Every row comes from one small tree of marks. The marks that hang from a mark follow it in brackets, in alphabetical order. Every link used is in the known rows. Which tree was each row made from?
Known rows:
B(V(D)): [ 10.7  20.1  10.7 -11.9 -24.2  33.3  21.3   4.4 -23.4  43.3  17.1   0.7
   5.4  16.4  24.0 -15.9  10.6   4.8  23.8  -7.8   0.6]
B(V(D T)): [  8.0  22.4  15.4  -2.1 -22.1  26.5  16.5  11.5 -17.2  20.5  -3.9 -19.4
   5.0  14.4  28.0   0.1  -2.9 -11.2  33.9  -4.1  15.8]
V(W): [ -7.8 -16.8  14.4  -7.8 -25.6  19.3  13.5 -35.5 -35.7   6.6  47.2 -17.6
 -18.0  15.9  -2.4 -19.3  -0.4  39.7  10.7  20.9  17.0]
P(W(B(V))): [ 31.2  21.8  18.6 -31.6  20.8  11.3  39.8 -41.8  12.9  16.2  48.5 -16.6
 -29.8  18.2   0.8 -38.3  -0.2  -0.8  32.7  10.4  14.8]
B(D P(T) V): [ 37.5  68.8   7.7  69.6  -3.9  36.9  23.3   1.7 -36.2  59.7 -21.7   4.2
  -3.1  14.0 -11.0 -47.2   6.8   0.8   8.3 -56.8  26.1]
T(W): [ 11.4  14.9   6.9 -16.8  -3.9  25.3  32.7 -20.8  -2.8  19.5  26.7 -35.2
 -13.3  18.5  13.0 -53.5   0.4   6.4  11.4   9.3  11.0]
V(D T(B) W): [-27.5  -7.1   6.4 -14.0 -33.9   9.6   0.2 -15.8  -6.5 -23.7  -7.6 -54.2
 -17.8   4.9  20.1  22.3 -32.2  17.7  23.9  39.1  32.1]
W(B(D P V(T))): [ 11.3  57.6  15.2  31.2  30.5  22.0  -6.6  -3.3  -9.9  27.6  19.2  -6.1
 -19.9  14.3 -26.4 -12.7  -5.7 -14.5   6.8  -3.7  41.7]
B(P): [ -7.4  26.5  -3.7  12.2  15.4  28.8   9.0  -0.9 -22.0  41.1  -6.4  -3.3
   1.8  -3.0 -20.4 -36.2  -5.6  15.7   4.6   2.1   8.4]
W(B(V)): [  3.8  36.3  18.2 -19.9  15.3  17.7  24.0 -16.7  -8.7  26.6  84.1   1.5
 -24.9  18.0 -16.9 -27.2   1.9   3.8   7.7  10.8  19.6]
V(T): [-11.7  16.6  26.8   2.2  -6.1   9.0  13.9  -3.5 -14.6  -4.1  15.5 -41.5
 -13.1  10.0   4.0 -12.0 -26.9   0.5  22.3   5.2  28.0]
V(D T(B(P) W)): [-13.9  31.1  -9.5  -9.7  -1.6  19.0  10.5   6.6  21.5  -1.2 -50.8 -61.0
  -5.6  -2.2  22.8  -6.9 -33.6 -13.5  21.8  25.2  24.9]
B(D P): [  3.4  44.8  10.5  53.4  10.7  28.8 -21.0  -1.2 -29.8  53.1 -24.6  -1.9
  -4.7  10.1 -21.2 -29.9  -2.5  10.1  -3.5 -23.7  20.9]
T(B): [-15.1  27.5   3.5  -6.3 -11.8  -6.7  43.2 -15.8 -10.9  33.4  70.7  -7.9
 -27.0   2.6 -21.3 -50.8 -39.9  14.8 -10.5   0.2   4.3]
P(D T(B) V(W)): [  6.7  54.0  31.1 -29.2 -58.7  19.9  74.3 -71.1 -33.4  15.7  72.6 -41.3
 -29.2  14.9  41.2 -42.9 -32.8  42.7  63.4 -14.5  -8.8]
T(W(B)): [  5.9  27.2   8.9 -29.8  17.1  23.3  27.2 -28.3  12.9  10.9  51.9 -35.5
 -28.0  20.9   1.1 -46.0   0.6   3.7   7.6  25.5  21.9]
W(B(P(T) V(D))): [  3.8  56.8  -0.4 -13.4  24.7  34.9  23.0  -6.7   1.3  28.7  28.7  -7.1
 -16.5   7.7 -12.0 -22.5   5.9   8.4  13.3   7.6  23.1]
V(T W): [-10.6 -15.2  21.9   5.2 -23.2  12.1   8.4 -25.3 -27.8 -26.2  16.5 -46.3
 -18.4  12.3   4.4   3.5 -20.9  19.0  24.9  25.2  39.1]
W(B(P(D T V))): [ -5.7  66.1  17.5 -26.0  21.4  29.7  25.1 -34.7  -5.9  24.5  51.5 -20.3
 -23.2   7.7  -5.9 -29.8  -9.1  19.1  32.6   9.7  12.1]
V(T(W)): [  1.6  16.7  17.3  -1.4  -3.6  15.3  24.2  -9.3  -0.1 -10.0   1.4 -57.6
 -12.8  13.1  16.0 -24.8 -21.7 -10.5  24.5  11.5  31.0]
W(B(P(V))): [ -5.8  47.7   9.1 -20.0  31.5  31.3  10.2 -17.8  -3.8  24.9  46.7  -1.6
 -18.6   6.1 -29.0 -25.7  -2.2   9.0  13.2  18.5  17.1]

Which tree is each row?
[ 32.3  71.6  27.7 -22.2 -12.2  40.5  63.2 -39.2  -1.1   6.8  46.4 -37.7
 -29.8  28.2  14.7 -59.4   2.7  13.0  37.2 -25.1  16.2]
P(T(W(B(D))) V)
[ 18.1  31.9  25.7 -18.7 -18.8  34.4  34.6 -15.2 -13.0   1.7  14.8 -34.1
  -3.3  16.7  18.8 -26.1 -11.6  -8.6  46.9  -3.0  11.0]
P(V(T(W)))
[ -1.2  31.1  -2.2  -7.0 -22.3   5.3  43.8  -3.0 -11.3  44.2  51.0   0.9
 -14.8   4.6  -2.9 -37.5 -26.5   2.8  -0.5  -5.6  -0.2]
T(B(V(D)))
[  7.0  38.9 -16.2  20.5  -2.0   7.5  48.7   0.0 -18.0  54.3  36.2  12.0
  -9.2  -8.3 -30.4 -53.9 -31.8  -2.2  -7.6 -11.0   5.6]
T(B(P V))
[ 13.8   9.1 -16.0  14.4 -13.2  47.9   7.1   1.6 -32.1  41.1 -33.0   6.1
  16.3   1.6   6.6  -7.0  18.3  12.6  22.7   9.0  12.0]
B(P V(D W))
[ 23.3  57.1  18.3 -42.2 -30.5  52.7  59.8 -25.5   1.1   8.2   4.9 -45.7
 -10.3  22.9  44.0 -43.8   7.4  19.4  51.0 -18.5   0.5]
P(T(W) V(D))
[ -7.4  53.2   8.4   5.8  -0.4  28.1  30.3 -25.9 -25.1  41.6  -1.0 -29.3
  -5.7  -0.5  12.3 -43.3 -14.4  29.9  31.9  -9.9   2.2]
B(P(D T))
[-23.4 -15.3  16.9 -16.7 -31.4  25.7 -16.6 -14.3 -14.3 -27.4 -25.2 -56.8
  -8.5  13.4  32.8  33.6  -9.8  22.0  36.8  39.1  33.7]
V(D T W)
[ -3.1  35.9  16.1 -30.1  11.3  23.7  12.0  -9.5  -1.5  25.9  64.2  -4.4
 -19.9  18.2  -2.3 -12.1   6.5   5.6  13.4  17.1  16.8]
W(B(V(D)))
[-29.0  26.4  10.5 -17.2 -16.0   6.2   5.8   6.8   6.5  -1.3  -9.7 -48.6
 -12.6   2.5  20.3   7.4 -39.3  -1.0  20.8  17.9  20.4]
V(D T(B))
[ 18.9  51.9  13.4 -16.7  -0.6  24.7  68.1 -30.5   3.8   8.1  53.9 -41.4
 -32.6  21.1   8.0 -63.0  -1.8  16.3  16.5 -11.2  23.6]
P(T(W(B(V))))
[ 15.6  56.9  18.6  49.7   1.6  36.8 -15.3   0.9 -30.3  37.4 -38.9  -9.6
   2.1  10.4 -12.1 -18.3  -8.1  -6.0  21.7 -29.5  22.0]
B(D P(V(T)))
[ -7.5  53.2  15.3  15.4  36.1  20.7 -17.7 -14.1  -6.5  32.3  33.7  -6.0
 -27.8  13.5 -33.1 -21.7  -2.2   9.7  -5.8   5.6  31.4]
W(B(D P))
[ 28.9  17.5  30.6  55.7 -34.0  19.7  -0.6 -12.7 -44.0  17.6   8.6 -14.8
 -11.9  28.7   7.7  -5.5  -1.3  -6.0  20.1 -24.4  39.9]
B(D V(T W))
[ 12.0  -1.7   7.9 -10.1 -36.3  35.6  16.5 -10.9 -31.8  28.0  18.6  -2.5
   1.5  18.7  23.2  -5.5  16.4  16.9  25.9   6.1   8.5]
B(V(D W))
[ 20.5  32.6   1.8 -11.2  11.6  41.3  15.9 -12.3   1.9  18.0 -59.8 -26.1
   7.5  -1.3  12.8 -15.4  -5.9  -5.0  52.6   4.5   7.2]
B(P(V(D T) W))
[ 33.8  27.3   2.4  69.7 -11.6  37.9  -7.1  -6.5 -49.8  52.9 -21.0  15.1
   2.4  14.3 -15.5 -22.4  14.0   4.3   7.3 -26.5  27.3]
B(D P V(W))
[ 10.8  48.6  28.8   8.8  12.8  16.3   2.0 -16.0 -13.2  34.3  71.6   2.0
 -30.1  27.3 -17.9 -23.0   4.5  -1.4   1.9  -7.6  28.2]
W(B(D V))
[  2.9  55.9   1.3  32.6  -4.7  10.4  20.2  -9.2 -18.9  50.9  21.2   3.4
 -16.9   1.6 -29.9 -46.8 -33.3   3.8  -5.6 -22.6   7.8]
T(B(D P(V)))
[ 11.8  63.2  28.9 -29.4 -15.4  21.9  61.8 -56.6  -5.2  21.5  59.3 -58.8
 -30.5  24.4  48.1 -53.9 -11.3  23.2  50.6  -5.8   8.4]
P(D T(W(B(V))))
[ 25.4  38.9  11.4  42.8  19.6  23.7  -8.3 -19.5 -12.5  45.4 -42.3 -12.3
 -10.6  11.2 -12.3 -36.7  -1.2   3.5  14.0 -22.1  20.5]
B(D P(W))
[-13.5  29.4   6.4 -25.5  12.3  32.0  -8.0   1.6  23.7 -13.2 -40.2 -65.3
  -7.6   9.6  29.0   9.8 -10.7  -9.8  31.9  36.4  33.0]
V(D T(W(B(P))))
[-13.7  25.6  13.2 -33.0   4.4  28.1  -4.4  -2.7  23.9 -17.4 -23.5 -68.2
 -13.1  15.3  35.8  10.7 -10.5  -8.7  33.4  35.6  32.1]
V(D T(W(B)))
[ 10.0  68.5  44.6 -34.6 -43.3  33.6  61.3 -54.1 -32.1  28.0  54.0 -40.7
 -15.0  20.9  53.9 -42.7 -14.7  34.0  73.8 -28.8 -16.1]
P(D T V)
[ 32.1  73.9  12.2  42.4  -1.2  47.0  20.2 -15.1 -20.6  39.8 -32.4 -20.6
  -8.5  15.8  -3.0 -52.0   3.2   8.4  21.1 -43.3  21.1]
B(D P(T(W) V))
[ -1.5  25.3  18.5 -11.9  11.6  13.1  19.9 -14.1  10.0 -15.9  20.1 -58.0
 -22.5  14.3   6.6 -20.1 -21.1 -12.0  22.5  22.4  39.2]
V(T(W(B)))
